What can hang from each mark:
metatot: sigop
bibaf: koba revi
sigop: fubef metatot nogi
nogi: sigop zepa
revi: bibaf
zepa: koba nogi
fubef: sigop
bokam: nogi
koba: bibaf bokam zepa

Known rows, with every way that one mark hangs from another:
(bokam (nogi zepa)): [-18 -11  -5  11 -10  -9  19  -1  -9  -8  -1 -20  68  10  10   0  18   3
  10  19  -9  -8  11  -4  -3 -23  29  12  -5  10  -6 -16 -10  10   7 -17
  19  -6 -11   0  -2   3  -2  40  -9 -16  39  -2 -30   5  -5 -29 -11  -4
  -4  21  14   0  23  13  10  -4  -5 -11 -11  -1   7  -2  -7  10  38]
(koba (bibaf revi) (bokam (nogi (sigop metatot))) zepa): [ 24 -11  19   1  -8  -6 -14   5 -13  19 -14  19 -47  -9 -18 -11 -23 -21
   0  -1  -7  47 -13  -4 -10  -2 -17  16  -2 -10   0  -8  -6   6 -14  -1
 -17  19  11  14  22  -1   5 -23  -4  -9 -30  -7   7 -13  21 -12  12   2
   1  -4  11   5   0   3   2  19   4  -1  16  22   4   3  -1   1   1]
(zepa (koba bokam)): [ -7  20 -12  18  -8   4  -3  30 -10  32   5 -16  26  17   8  48   6 -28
   8 -36   7 -18  -1   9  11  16  11 -12   1  16   0  22  -1   5 -11 -28
  35 -10 -16   5 -10   7  -1   2  11 -12  51   1 -19   6 -39  18   4  13
   9   2 -27  15  -4  19  14 -13 -32 -13   5   8  16   1   5  12 -13]
(revi (bibaf (koba bokam zepa))): [  7  11 -21 -10  -4   1   2 -11 -15  16  12  -5  -1  -9 -49  -6   5 -45
   4 -32   5   6  -7  -7   1  25   2  -9   3   1 -13  27   7   7  25 -30
   7  -4 -17  12 -11   5 -14  -7  16  -5  -2   1  -6  -5  22  18  -1   3
  -4  -9 -38  10  -1 -28  -2 -19 -35  -7  15  14  17   0  10   5  35]
(revi (bibaf (koba (bokam nogi)))): [ 17  17 -24  17 -16  -5 -14 -15  -6  16   5   5  15 -13 -11 -16 -16 -30
   6 -15  -3  16  -9 -10  17  45  14  -3  -2   6  -5  18  -7   6  -6 -21
  23 -14 -10   3  22  -6 -17  19   6  -1  14   7  17  -4   8 -12   7   7
  -4  -8  23   6   3 -11   7 -22 -21 -20   4  21  18  -7   3   4   3]
(bibaf (koba (bokam nogi)) revi): [ -1  10 -15  33 -13   4 -22   9 -22 -39   0 -13  -9  16  -4  20 -32 -29
  -3   8 -14   2   6 -13   5  22   2  -8  -1   9  -7   9 -30   2 -16 -29
  16  -6  -5 -24  22  -5  -9  21   1  -2  32   0   0   1  22   3   8  12
  -5  21  27   8  10   8  31   0 -24 -18  22  10  15 -12  13  10 -30]
(revi (bibaf (koba (zepa nogi)))): [  4   4 -31  -8   6  -1  21 -36  -8   2  15 -25  42 -18 -25  -4   3 -35
   4 -12  10  12  -3   3   7  22   1  -5  -2  11 -11   5  -1  10  15 -35
   1 -10 -12  -4 -16  -5 -16  18   3  -8 -27  11 -16   3  43  -1 -12   0
  -8  -3 -45  -9   6 -11 -20 -28 -26  -9  14  -3  -4  -2  -4  -5  49]
(koba (bokam nogi)): [  2  -2   2  40 -21 -13  -7  11 -12  18   2   9  30   7  13 -11  -6   5
   8 -12  -5  14   3  -3   7  15  21  -3  -4  12  -4   1  -4   5 -14 -23
  29  -3 -21  -4  15   4  -1  25  -2 -15  69   2   5  -1 -25 -17  11  11
   3  10   1  12   4  14  20  -7 -11 -21  -4  13  24   3  -4  13  -2]
(sigop fubef metatot (nogi zepa)): [ -5   0  24   2   9  -5  12   8  -1 -59   2  -3  11 -24   2 -42  22  86
   1  22  24 -44  23   2  -6 -33   5 -11  -5  -9   1  -7  18   1  23  32
  -2  -7  -8 -26   4   6  22  19  -2  10  20  -3  18  -3  -3  -2 -16  -7
 -11   7 -10 -13  14 -20 -13   8  14  14  -8  -2   0  -4   3  -9  20]
(bokam (nogi sigop (zepa (koba (bibaf revi))))): [ -7   0 -23 -13   0   0  17 -11   4   6 -13 -21  29  16   7  38  -5 -73
   7  17 -20  41 -11   4  -1  -6   9  28   2   6   6  -6 -32   6 -17 -14
   1   2  29  20  -1  -3  -7   6 -11   0 -38   1 -39   5  13 -22  -7  -5
  -1   2  75  -2  22  23   1   4   3  -3   2  -1 -20  -5   1   0   2]
(bokam (nogi sigop zepa)): [-13 -30 -11 -18  -6  -1  28  -4   6   8  -3  -6  42  15  13  -2  15 -28
   8  19 -22  19  -2  -4  -9 -35  28  16   2   4  -5 -28 -15   1   5 -10
  11  -1   4   7  -9   6  -9  29 -15  -6  22  -6 -23   6 -13 -34  -3  -8
   0  15  37  -4  12  21  15  -2  16 -10 -18 -10   0   1  -6  11  21]
(metatot (sigop fubef (nogi (zepa koba)))): [-22 -14  -4  -5  21  -5  29 -17  21 -40   3 -20  29  16  17 -15  19  -8
   4  13  17  -4  11   7   4   6   7  -6   3   4  -6  12  -4  -7  20  13
  -2 -10   5 -23 -15   1  -5  13  -6  22  28  -2  -5  14 -20   7 -10 -11
  11  13  18   0   3 -22  -6  -5   3   9   0 -36  -8  -6  -6 -10 -10]
(sigop fubef metatot (nogi (zepa (koba bibaf)))): [ -3  32  13  -3  13 -11   9  -2   1 -20  -1 -15  29 -37   7 -22  24  49
   8  16  25 -38   9  11   9   6  -5   6  -2 -13  12  16  13   5  12  32
  -5  -7  10  -6   3  -1  23  -2   4   8 -41   5  -4  -6  -2   7 -18 -10
  -9 -11   0  -4  15 -30 -27   5   9  26  -4   2 -13  -5  -3 -21  16]
(bokam (nogi (sigop fubef metatot) (zepa (koba bibaf)))): [  1  12  10 -31   3  -6   0  -5  10  27 -10   5  24 -23  12   2  24  28
   5  34  -1 -18  -1   3  -1 -11  -6  22   1 -13  13 -12  10  -2   2  41
  -9  -3  22  23   0  -8   6 -13  -4   8 -65   4  -9  -4  -7 -11 -10 -14
  -5 -15  25  -7  10  -6 -15   5  29  26 -14  -8 -21  -2 -12 -14   8]
(nogi (sigop fubef metatot) zepa): [-11 -17  17 -28   6  12  11  10   7  -8  -2   9 -14  -6   1  -8  24  63
  -2  12   8 -56  13  -2 -18 -58   4  -3   4  -7   3 -26  20  -5  27  37
 -11  -4  -4  12 -14   7  12 -10   1  11  -2 -12  13  -1  -5   2  -8  -8
  -5  -4  -6 -11  -4   0  -4   9  20  16 -24 -13  -5   4   8   2  18]
(bokam nogi): [ -5   1   0  23 -12 -11  21   3 -10   0   0  -8  54   0  11  -6   1   9
  15  -1  -5   9   4   7   5  -8  29  -2  -2  17  -5 -18 -11   9 -11 -20
  33 -17 -17  -7   9   3  -3  27  -9 -11  57  -2   0   0 -16 -34   0   9
   4  16  13   2  11  30   8 -14  -1 -15 -16  -2  10  -1  -4   8  18]
(metatot (sigop fubef nogi)): [ -6 -20  10  27  17 -11  31 -22  16 -43   0   9  -7   4  15 -43  -2  38
   4 -10  18  10   4  14   6   9  18 -23   7   9  -9  -2  -1 -10   8  13
   8 -13  -9 -25   3   5  -4   0  -8  21  66  -6  46   1 -17 -16   6  -1
  17   9  19   0 -10  -6  -4 -10  19  -7 -18 -29   6  -1   1  -6  -2]
(fubef (sigop metatot)): [ -2  -2  17  10  -4  13  11  43   6   7 -19  -5 -14   1  -9  48  14  47
  14 -29  19 -30   7  20  -4 -33   7  -6   5   8  -9 -28   7   6  -8   5
  17  -6 -14   8   6   5   8  -1   1  -3  22 -11  34 -12 -31 -14   4  10
  17   9  -4  -8  -6  12   0  -5  -3  -7 -16   7  19  -2   2   9  24]
(bokam (nogi (sigop fubef metatot) zepa)): [ -4 -19  20 -23  -2   0   6   0   7  -8  -7  15   3  -9  10 -30  30  66
  -4  37  -2 -28  14  -9 -13 -46   4   6  -1 -10   3 -36  12  -6  13  35
 -12  -3   5   3   3  -1   7   8  -9   7  -6  -6  14   0  -8 -24  -8 -11
  -6   3  17 -13   4  -3   1  11  30  14 -20 -13  -8   1  -4  -1   3]
(metatot (sigop fubef (nogi (zepa (koba bokam))))): [-16 -16   1   7  14  -8   4  -8  19 -30   4  -2   0  23  18 -20   7  -7
  -7   3  12   4   8  -4   5  26  -1 -11   0  -2  -4  31   2  -9   9  15
 -11   3   0 -22  -9   4  -3   5   0  19  36   1   3  13 -27  24   3  -8
  13   6   1  13  -5 -36   4   1  -6   5  12 -19   5  -3  -6  -5 -33]

Rows:
[  2  -1  18 -18   4  10  10  13   7  -2  -3  18 -30 -15  -2  -5  17  68
   3  -9  12 -44   6   6 -10 -42   4 -15   8   0   3 -26  18  -8   9  33
   7 -15  -8  12  -3   5   9 -23   2  12  19 -10  38  -6 -15  -5  -1   2
   5  -7  -9  -9 -15  14  -3  -2  23  10 -28 -13  -3   4  11   1   3] -> (nogi (sigop fubef metatot))
[  4  -5  12 -24  13  18 -25  -6  -5 -40   9   4 -71  -2 -26   2 -21  20
 -27  17   2 -19  10 -16 -11  -8 -43 -21  -3 -14  -4  -3   2 -12   5   9
 -42  16   4 -28  -7  -8   3 -17   5   8 -46   0  10   3  49  38   1   2
 -11   2 -64 -13 -17 -17   2  15  -4  12  29  -8  -9   2   7  -6 -35] -> (bibaf (koba bokam (zepa (nogi (sigop fubef metatot)))) revi)
[ 15 -11 -33 -25   3   5   2 -32   7  27  15   1  -5  -5 -22 -11 -14 -65
  -7 -25  -8  37 -18  -7   5  30 -10  -4   2   0  -8  16   0  -5   3 -31
 -10   8   0   6 -20  -2 -22  -2   4  -5 -43   9  -7   4  29   9   5  -2
   1 -14 -46  -4 -16 -13 -10 -18 -16 -10  17   6  -2   3  -3   1   9] -> (revi (bibaf (koba bokam (zepa (nogi sigop)))))
[ 20  23  20 -10  -4  -9 -30   8   6  54  -8  29 -19 -23  17 -17   2  22
   1   6   0  -3 -10   2  11  28 -14   9   0 -13  15  10  16  -6 -19  34
   2  -3  12  21  18  -7   5 -29   4   5 -36   6  22  -9 -27   2   9   1
   8 -26  10   5 -12  -3  -3   5  17  13  -7   5  -5   3 -10 -11 -32] -> (zepa (koba bibaf (bokam (nogi (sigop fubef metatot)))))
[-13  17 -18  16  -5  -9   6  -1 -11  -9  -7 -35  58  11   6  30   0 -42
  12  18  -8  20   0   5   4   7  11  25  -4  12   4   1 -29  19 -12 -20
   7  -4  15   9   6  -7  -2  21  -7  -9 -11   4 -48   6  16 -11 -15   0
  -9   8  59   5  30  13  -6   3 -12  -2   7   3 -10 -11  -1   0  13] -> (bokam (nogi (zepa (koba (bibaf revi)))))
[ 10  -9  17  14   6   2  26  36  13 -24 -22  -2  -9 -11   3  14   6  45
  14 -24  22  -4   4  21   3 -20   3  -7   3  -1  -8 -16   4   1 -15   5
  22  -5  -6 -21  16   6  14  11  -6   4  27  -8  45 -10 -24 -33   4   8
  17  14  14 -17   1   5   2  -1   3  -7  -6  11  13  -4   0  -1   7] -> (fubef (sigop metatot nogi))
[ -3  15   8 -20   2  13 -31  17   3   6  -5   7 -55  -1  -7  17   0  13
 -12   0   2 -20  -2  -5  -8  -8 -23  10   2 -12  13  13  11  -1   3  30
 -28  11  21  24  -1  -1  11 -34   8  10 -49  -5  -6  -2   8  37  -3  -4
  -9 -18  16   5  -6 -12 -10  22   0  20   3   9 -12  -1  14  -4 -22] -> (nogi (sigop fubef metatot) (zepa (koba (bibaf revi) bokam)))
[  0 -13 -22 -17   9   9  -2 -15  -6  15  13  -8  -5  10  -3  14  -7 -68
 -11  -5 -15   7  -6  -7   1  12 -11  -7   0  -1 -10  14  -7  -9   1 -31
  -9  12 -10 -14 -25   1 -13   3   3 -12 -24   6 -24   5  14  12   6   0
   3   5 -77  -1 -16   4  18  -8 -10  -7  17  -2   0   9  -5   4  -3] -> (bibaf (koba bokam (zepa (nogi sigop))))
[  0  -6   4 -26  -5   9 -30   0   3 -12   1  16 -30  -8   0 -12  11  27
 -13  45  -8 -44  11 -27  -7 -15 -14   0  -1 -22   2  -2   4 -14  18  37
 -18  -1   6 -10   5  -6   2   3   3  11 -34  -3  12  -4   5   5   2 -14
 -12   0  -5  -5  -2 -24  21  12  19  19   3  -1   3  -3  -1  -2 -25] -> (bibaf (koba (bokam (nogi (sigop fubef metatot) zepa))))
[ -4 -20  13   0   4   4  28  32  18 -32 -17 -13   2  -4   0  10  13  34
   9   2  17  -9  10  12  -4 -30   5   3  -1  -7 -10 -19   3   4   0  13
   7   3  -3 -18   6   7  14  26  -6   2  10  -9  16  -8 -19 -21  -3  -3
   9  20  19 -16  14 -18  -5   5   4   2   0  12  10  -5  -5   1  22] -> (fubef (sigop metatot (nogi zepa)))
[  9  12 -22  22   1   5 -13   1   2  30   2  -5 -13  17  26  38 -44 -66
  -5 -30 -11  51 -22  11  14  34  -8   6   1  13  10  16 -15   3 -39 -27
  -2  14  16   9  -1  -4  -5 -11  -1  -9 -14  10 -15   8   3  10  11  10
   6 -12  20   4 -14  36  -6   1 -12 -16  13  12 -12   3   0   2 -38] -> (zepa (koba (bibaf revi) bokam) (nogi sigop))
[  1   5   5  30  -9  -8  -4   6 -25  -1   0   4 -21  12 -36   6 -23 -28
   1 -33  -1  32  -6   5  -7  15   1   4   0   5  -4  14  -1  14   8 -32
  -7  15 -15  14   1   7   3 -22   9 -18  20  -4 -13  -8  23  24   5   9
  -2  -1 -18  20   5   4  -8   7 -25 -11   9  19  15   5  12   9  35] -> (koba (bibaf revi) bokam zepa)
[  3 -10 -10  10 -16 -14  -5 -10   1  45  -4  23  17   5  15 -15  -9 -44
   3   4 -27  40 -17  -6  -2   8  21  26  -2  -4   3   1   0   2  -4  -3
   3  14   4  25   3   3  -4   0  -6 -14  -7   3 -17  -5 -10 -22  13  -8
  -3  -7  36  13   2   5   9   3  15 -10  -9  19   9   6 -11   9  19] -> (koba bibaf (bokam (nogi sigop zepa)))
[  1 -21   2 -16  -5   5  10  11   2   7 -11  -6  29  -7   7   5  18  12
   8  25  -7  -9   6  -2 -10 -55  13  16   0  -6  -1 -32  -2   1  -1  15
   4  -3   7   4   4   2   5  22 -12  -4  -5 -13 -10  -4 -10 -36  -6  -8
   0  14  24 -14   7  17  11   6  22   0 -11   0   0  -1  -7   4  23] -> (bokam (nogi (sigop metatot) zepa))
[ 15  -5  27   1   3  -3 -24 -14  -4   3   3  30 -71 -10 -10 -29 -26  44
 -21  -3   6  22  -5  -4 -10   5 -34  -4  -5 -14   8 -10  17   0  -3  19
 -43  26   3   6   5  -3  14 -34   2  -4 -41   3  14  -5  34  22   6   1
  -9 -16 -39  -4 -16  -6 -23  21   7   9  10   6 -12   9  -3  -9  -4] -> (koba (bibaf revi) bokam (zepa (nogi (sigop fubef metatot))))
[  4  21  -6  55 -11  -2 -12  14 -18   0   0   8 -24   8  -9  14 -32 -16
   6 -40   0  13 -11   7   3  19  13  -1   1  14   1  16  -5  14 -11 -23
  15   3 -14  16  12   5   4 -15   8 -11  35  -2   6  -8   9  12  11  12
  -2  -4  26  19  -2  14   0   2 -19 -18  -4  27  17   0  19  12  14] -> (koba (bibaf revi) bokam)
[  5  29  -7  38 -13 -10 -21  14 -14  13  -5 -10  13  14   6  24 -27 -40
   7 -17  -6  41 -10   5  16  47   4  12  -3  13   8  22 -20  15 -35 -27
  17  -1   7   8  24  -5  -2   1   1 -11  17   8 -17   0  -3  -2   6  12
   1   0  43  17  13  16   3   1 -24 -16  17  20   4  -5   0   2 -25] -> (zepa (koba (bibaf revi) (bokam nogi)))
[ -8 -26  14 -22  12  -4  35 -22   8  -5  13   9  10   7   5 -27  13  28
  -9   2  -4  11   5   2  -7 -14  -3 -12  -3   3  -4 -24  11  -8  15  -7
 -16   6 -13  -6 -30   5  -6  -7  -5  -6   9   5   1  11   7   2  -6  -1
   1  -2 -66 -10 -10  15 -14  -6  12   3 -15 -31 -16  12 -11  -2  15] -> (koba (zepa (nogi (sigop fubef))))
[  9  23 -30  16  -9   5  -9  -5  -8  13  10   1  -7 -10 -22   5 -12 -28
   7 -39   9  -5  -8  -3  11  32  15 -11   5  11  -5  29   4   6   5 -22
  26 -16 -15  13   0   2 -12  -1  15   1  18   2  12  -7   7  16   6   6
  -4 -14   2   8  -7 -12   3 -25 -31 -13   2  19  21  -5  17   9  14] -> (revi (bibaf (koba bokam)))
[-15  -3  -8  13  23  -7  16 -29  13 -63  -6 -17  -4  14   9 -14  -4 -19
   3  13  15  20  -1  12   4  20   0   2   3   3   2  18 -18   1   6   9
 -18   0  22 -14   1  -4  -5  -6  -5  27  -9   0  -3   7  16   9  -7 -10
   5   1  70   3  10 -21 -23   6   5   7   4 -22 -16  -9   4 -16  -7] -> (metatot (sigop fubef (nogi (zepa (koba (bibaf revi))))))
[-23  -7 -27 -33   6  15  29  13   9  21  -2 -31  49  23   5  54  26 -61
  10  -9  -6 -15  -1   7  -4 -35  17  10   7   9  -2  -2 -12   0   7 -14
  12  -8   8  19 -36   9  -8   8  -2  -1   3  -6 -44  11 -21  -1 -11  -3
   7   6  10  -3   2  26   9  -9  -6  -2  -7 -15  -9   0   5  10  10] -> (nogi sigop (zepa koba))
[ -1   6  11 -24   5   2  -9  -4   6  -8 -12  -4  -9  -6   7   8   8  24
  -3  33  -3  -8   0  -3  -6 -16 -14  20   0 -10  13 -20  -6   2  -8  30
 -18  -2  31  14  12 -10   6 -11  -5  13 -61  -1  -9  -1  20  -8 -13  -9
  -9  -8  62 -10  13   0 -14  17  20  21  -1  -5 -25  -6   1 -13 -15] -> (bokam (nogi (sigop fubef metatot) (zepa (koba (bibaf revi)))))
[ 11   7  13  -6   4   8 -24  17  14  33   8   9 -19  -6  30   6  -1  35
 -14  -9  11 -19   3   1   8   4 -22 -15  -3  -2  11   3  21  -9 -21  21
  -7   2   4  -4  -5  -2   9  -8   4   1  -5   6  18   8 -28  24   3   3
   4 -12 -49  -7 -25   7  -4   0   3   7   0  -7 -10   6  -8  -7 -50] -> (zepa (koba bokam) (nogi (sigop fubef metatot)))
[ -6  -5   8 -34   0  14 -18  27   8  22   1   3 -24   4   2  19  24  30
 -10   6   7 -45   9  -9 -10 -25 -16  -3   1 -12   7   5  19  -7  14  33
 -14   3   7  13 -15   5  10 -15  10   9 -13  -6 -11   4 -27  28  -5  -6
   0  -9 -26   0 -11 -14   6   9   2  20  -1  -3  -3   4   4   2 -24] -> (nogi (sigop fubef metatot) (zepa (koba bokam)))
[ -3 -15   0 -26   9   3   0 -28  -2  -5  22   9 -26   7 -14 -11  -3 -18
 -17   7 -13  -7   3 -13  -1  18 -20 -15  -1  -7  -7   9   4 -18  20  -8
 -23  10 -12 -22 -26  -2 -12 -10   7  -2 -26  10  -3   8  21  30   4  -2
  -3  -3 -89   0 -19 -10   6  -4   0   7   8 -19  -7   9  -6  -4 -18] -> (bibaf (koba bokam (zepa (nogi (sigop fubef)))))
[  4  14   0  15   7   2 -15 -13   8  13   7  13 -34  13  21  11 -31 -11
 -15 -18  -8  30 -13   5  12  42 -18  -4  -2   7  15  15  -1  -4 -28  -3
 -11  13  13   8  -4  -6  -3 -23   3   1 -18  16   0  10   6  26   8   7
   1 -19  14   5 -14  18 -18   5  -4  -2   6  -3 -20   3   2  -7 -51] -> (zepa (koba (bibaf revi) bokam) (nogi (sigop fubef)))
[  1  -2   7 -41  18  13   8 -16   1 -18   9  -8 -17 -22 -17  -3  14  27
 -12  27   8 -45  10  -3  -7 -20 -28 -16   0 -12  -3 -16  11 -13  20  14
 -28   0  -2 -25 -21  -8  -1 -10   2   6 -61   1   7  -1  34  13  -8  -6
  -4  -2 -81 -20 -12  -4  -5  -2  13  22   3 -24 -18   6  -3 -13   8] -> (bibaf (koba (zepa (nogi (sigop fubef metatot)))))
[ 13 -22  40 -29  -8  -8 -10   5   1  14  -2  34 -32 -10 -16 -41  13  50
  -8  13  -2  -1   5 -12 -11 -14 -17  -5  -3 -17   0 -14  17 -10   8  28
 -17   9  -6   1   9   2   5 -16  -1  -2   8  -6  22  -5  -8  -2   6   1
   0  -3 -48   0  -8 -12   6  11  15  11   1  -6   5  11  -9  -2  -9] -> (koba (bokam (nogi (sigop fubef metatot))) zepa)
[  9  14   2  60 -20 -15 -14   4 -17   3  -4  13  -7   6   2  -1 -38  -8
   5 -12 -11  46  -8   1   4  30  13  10  -4   9   5   8 -11  14 -25 -23
  16   6  -4   7  31  -2   1   4  -2 -14  38   4   4  -6   8 -10  12  11
  -3   1  50  17  10  19   3   6 -12 -25   4  28  15  -1   4   7  -3] -> (koba (bibaf revi) (bokam nogi))
[  1  16 -17  26 -12  -2 -16   4 -18  -1   6  -6  19   2  -1  13 -11 -28
   3   5 -12 -17   4  -9  11  24  12  -7   0   6  -7  15 -14  -1  -9 -25
  26 -11 -15 -17  11  -4  -8  22   4  -8  32   4  -2  -4  -4  -6   7   7
   1  12 -10  10   5   7  33 -13 -15 -15   8  11  21  -4  -1   8 -13] -> (bibaf (koba (bokam nogi)))
